In the rows, zero is written as 100.
Known rows, with every step that occurs
nulo bedis mikag gafa tabev mugi gasa: 94; 93; 43; 117; 157; 99; 117; 93; 137; 90; 86; 111; 103; 73; 126; 81; 138; 84; 104; 110; 85; 133; 116; 124; 86
rosil bedis mikag gafa tabev: 112; 84; 94; 61; 91; 64; 103; 104; 117; 73; 84; 80; 122; 86; 117; 123; 81; 91; 120; 98; 103; 66; 99; 98; 116
rosil bedis gasa mugi tabev velon bodi: 148; 111; 124; 62; 72; 31; 101; 117; 95; 119; 114; 114; 84; 81; 144; 131; 94; 118; 61; 94; 124; 108; 104; 69; 103
tabev mugi: 98; 82; 93; 114; 93; 124; 93; 90; 57; 99; 112; 96; 90; 81; 112; 102; 100; 93; 101; 82; 115; 125; 96; 101; 98
tabev mugi gasa bedis: 67; 84; 82; 133; 105; 149; 122; 91; 103; 85; 117; 82; 107; 78; 108; 107; 138; 101; 99; 95; 127; 124; 110; 129; 72
tabev velon: 128; 115; 129; 85; 57; 82; 96; 116; 71; 124; 126; 100; 93; 90; 99; 101; 93; 103; 85; 94; 141; 101; 72; 78; 91
tabev mugi gasa bedis mikag gafa: 68; 94; 76; 111; 129; 144; 120; 92; 135; 70; 108; 84; 121; 67; 104; 93; 143; 86; 105; 100; 108; 125; 107; 133; 81
mikag bedis gasa mugi: 105; 88; 119; 85; 86; 101; 113; 122; 86; 93; 110; 127; 121; 76; 119; 110; 92; 99; 99; 93; 117; 85; 101; 117; 68
gafa mikag bedis rosil: 52; 81; 133; 76; 93; 129; 94; 113; 76; 93; 83; 115; 134; 78; 79; 111; 139; 111; 90; 97; 125; 58; 55; 127; 99
velon tabev: 77; 115; 111; 84; 53; 108; 85; 110; 69; 91; 113; 89; 112; 106; 109; 123; 84; 97; 84; 93; 139; 101; 78; 101; 105
rosil bedis gasa mugi tabev: 149; 91; 94; 88; 82; 48; 118; 119; 112; 114; 114; 102; 111; 74; 132; 138; 90; 113; 100; 87; 107; 98; 118; 95; 101
mikag bedis: 87; 78; 129; 88; 79; 112; 90; 114; 67; 95; 100; 91; 113; 99; 97; 116; 100; 100; 113; 89; 135; 68; 83; 102; 77
bedis gasa mugi: 113; 104; 92; 96; 77; 97; 122; 119; 88; 97; 135; 128; 106; 69; 120; 104; 82; 111; 89; 90; 115; 115; 99; 113; 83
mikag gafa tabev mugi gasa: 76; 128; 53; 111; 131; 99; 101; 59; 151; 110; 99; 100; 104; 67; 130; 105; 124; 72; 107; 117; 97; 118; 116; 120; 91
gasa bedis rosil: 70; 61; 121; 98; 69; 139; 101; 119; 72; 79; 128; 97; 128; 97; 74; 101; 105; 124; 78; 91; 146; 75; 63; 127; 98
gafa mikag bedis: 62; 96; 120; 74; 94; 121; 98; 108; 75; 92; 71; 94; 117; 82; 97; 122; 135; 97; 107; 102; 114; 66; 72; 116; 80
rosil bedis gasa mugi tabev velon: 172; 105; 125; 70; 70; 20; 116; 121; 115; 139; 117; 107; 105; 74; 133; 131; 90; 106; 82; 95; 117; 97; 113; 73; 99
rosil bedis mikag gafa tabev mugi: 110; 73; 85; 78; 113; 81; 95; 89; 109; 79; 74; 82; 117; 77; 133; 117; 89; 69; 120; 94; 87; 92; 120; 95; 122
mugi gasa bedis: 70; 94; 89; 115; 84; 134; 127; 109; 115; 85; 129; 83; 114; 86; 94; 113; 127; 116; 97; 98; 145; 96; 89; 130; 69
tabev gafa mikag bedis: 42; 101; 120; 72; 106; 128; 82; 92; 98; 119; 78; 90; 111; 79; 86; 124; 157; 77; 123; 104; 99; 58; 92; 118; 87
rosil bedis mikag gafa tabev velon: 138; 104; 121; 48; 81; 40; 101; 115; 115; 97; 87; 90; 118; 85; 119; 116; 79; 81; 101; 105; 111; 66; 92; 77; 117
mikag gafa tabev mugi gasa bedis: 53; 104; 58; 112; 129; 127; 109; 61; 152; 91; 94; 81; 117; 75; 119; 110; 134; 79; 102; 125; 99; 105; 120; 134; 77
gafa mikag bedis gasa mugi: 80; 103; 113; 72; 102; 113; 123; 121; 99; 95; 83; 126; 127; 61; 120; 115; 127; 101; 92; 106; 101; 82; 94; 125; 74
gasa mugi tabev gafa: 125; 121; 68; 88; 106; 92; 76; 97; 123; 160; 128; 91; 94; 76; 99; 118; 120; 97; 109; 86; 92; 106; 120; 107; 100
gasa bedis mikag gafa: 79; 88; 102; 75; 91; 128; 109; 114; 107; 63; 106; 76; 123; 84; 84; 97; 107; 104; 98; 97; 119; 85; 81; 121; 82
rosil bedis mikag gafa: 111; 87; 105; 66; 79; 80; 101; 112; 98; 68; 109; 82; 124; 78; 97; 112; 88; 83; 131; 84; 113; 80; 94; 100; 108

Rows
115; 120; 83; 92; 104; 75; 100; 99; 136; 155; 124; 114; 95; 70; 119; 120; 120; 105; 90; 94; 89; 108; 121; 105; 98 -> bedis gasa mugi tabev gafa
114; 140; 104; 61; 79; 58; 85; 87; 117; 126; 103; 98; 101; 88; 113; 105; 86; 81; 83; 125; 115; 80; 82; 84; 92 -> mikag gafa tabev velon
82; 111; 70; 95; 113; 100; 81; 61; 113; 105; 85; 94; 101; 78; 123; 107; 97; 69; 105; 110; 89; 103; 110; 108; 100 -> mikag gafa tabev mugi
102; 102; 112; 85; 114; 77; 90; 101; 137; 150; 99; 110; 111; 78; 119; 129; 133; 92; 104; 97; 90; 82; 124; 106; 79 -> mikag bedis gasa mugi tabev gafa
21; 120; 130; 59; 90; 127; 68; 92; 97; 113; 63; 88; 129; 96; 96; 143; 152; 63; 105; 110; 103; 64; 91; 116; 98 -> velon tabev gafa mikag bedis
100; 105; 80; 69; 104; 92; 100; 103; 122; 88; 88; 98; 110; 84; 117; 104; 89; 105; 95; 103; 103; 83; 80; 99; 107 -> bedis mikag gafa tabev
71; 73; 80; 89; 125; 132; 103; 86; 118; 76; 66; 79; 117; 84; 122; 100; 107; 90; 88; 107; 91; 95; 106; 115; 97 -> gasa bedis mikag gafa tabev mugi
102; 113; 86; 76; 109; 63; 110; 97; 149; 144; 90; 103; 110; 55; 121; 147; 147; 89; 107; 101; 71; 90; 131; 111; 109 -> rosil bedis gasa mugi tabev gafa mikag
69; 118; 90; 123; 90; 119; 97; 88; 100; 99; 110; 99; 109; 86; 128; 118; 123; 78; 90; 92; 133; 145; 102; 105; 101 -> velon tabev mugi gasa
140; 111; 66; 88; 96; 91; 91; 112; 102; 135; 122; 94; 98; 78; 112; 116; 94; 123; 96; 85; 112; 110; 98; 103; 96 -> gasa mugi tabev
88; 117; 85; 66; 131; 109; 76; 96; 131; 157; 75; 91; 115; 69; 98; 136; 161; 89; 115; 103; 74; 73; 112; 116; 87 -> gasa mugi tabev gafa mikag bedis
99; 109; 94; 74; 90; 105; 98; 111; 101; 77; 117; 95; 111; 74; 94; 92; 98; 97; 107; 88; 115; 99; 75; 108; 97 -> bedis mikag gafa
82; 77; 146; 90; 73; 95; 114; 113; 83; 87; 94; 117; 113; 89; 118; 115; 108; 108; 93; 97; 132; 72; 85; 104; 73 -> mikag bedis gasa
45; 89; 73; 115; 129; 128; 104; 65; 155; 88; 105; 105; 134; 75; 106; 98; 140; 86; 87; 120; 111; 98; 101; 147; 95 -> mikag gafa tabev mugi gasa bedis rosil
69; 105; 73; 88; 119; 116; 128; 103; 166; 72; 101; 85; 125; 81; 114; 104; 125; 113; 91; 117; 118; 81; 91; 127; 84 -> mugi gasa bedis mikag gafa tabev
107; 107; 115; 56; 91; 90; 106; 112; 125; 94; 83; 85; 117; 92; 109; 101; 97; 105; 70; 120; 118; 68; 77; 94; 91 -> gasa bedis mikag gafa tabev velon
100; 89; 69; 99; 130; 78; 117; 85; 148; 83; 88; 88; 120; 66; 138; 115; 118; 71; 123; 98; 96; 107; 125; 107; 114 -> rosil bedis mikag gafa tabev mugi gasa
130; 81; 105; 91; 64; 72; 125; 123; 84; 85; 131; 114; 119; 68; 121; 124; 75; 98; 112; 85; 116; 98; 117; 108; 96 -> rosil bedis gasa mugi
77; 86; 85; 73; 106; 120; 110; 104; 128; 69; 84; 76; 122; 92; 108; 108; 97; 113; 86; 112; 108; 65; 85; 115; 92 -> gasa bedis mikag gafa tabev
124; 66; 94; 102; 92; 106; 118; 144; 51; 80; 109; 105; 96; 95; 98; 82; 107; 123; 97; 79; 119; 111; 81; 111; 87 -> nulo bedis mikag
89; 112; 60; 105; 144; 104; 111; 82; 150; 95; 89; 107; 107; 63; 138; 94; 125; 87; 98; 104; 96; 125; 105; 111; 105 -> bedis mikag gafa tabev mugi gasa
98; 105; 105; 70; 119; 89; 115; 112; 126; 127; 67; 117; 118; 64; 130; 133; 144; 116; 80; 110; 93; 81; 96; 110; 78 -> gafa mikag bedis gasa mugi tabev
126; 98; 95; 88; 94; 51; 101; 101; 136; 141; 121; 97; 108; 71; 119; 145; 114; 89; 115; 88; 90; 92; 139; 102; 104 -> rosil bedis gasa mugi tabev gafa
34; 126; 124; 61; 97; 116; 92; 103; 118; 113; 73; 120; 137; 76; 118; 135; 144; 65; 91; 116; 88; 83; 111; 126; 90 -> velon tabev gafa mikag bedis gasa mugi
148; 124; 121; 81; 73; 56; 88; 113; 102; 155; 111; 91; 85; 93; 110; 117; 106; 118; 74; 95; 136; 100; 76; 67; 99 -> mugi tabev velon
82; 82; 97; 111; 97; 139; 138; 132; 117; 73; 121; 86; 117; 83; 102; 103; 126; 134; 88; 87; 146; 101; 79; 121; 81 -> mugi gasa bedis mikag
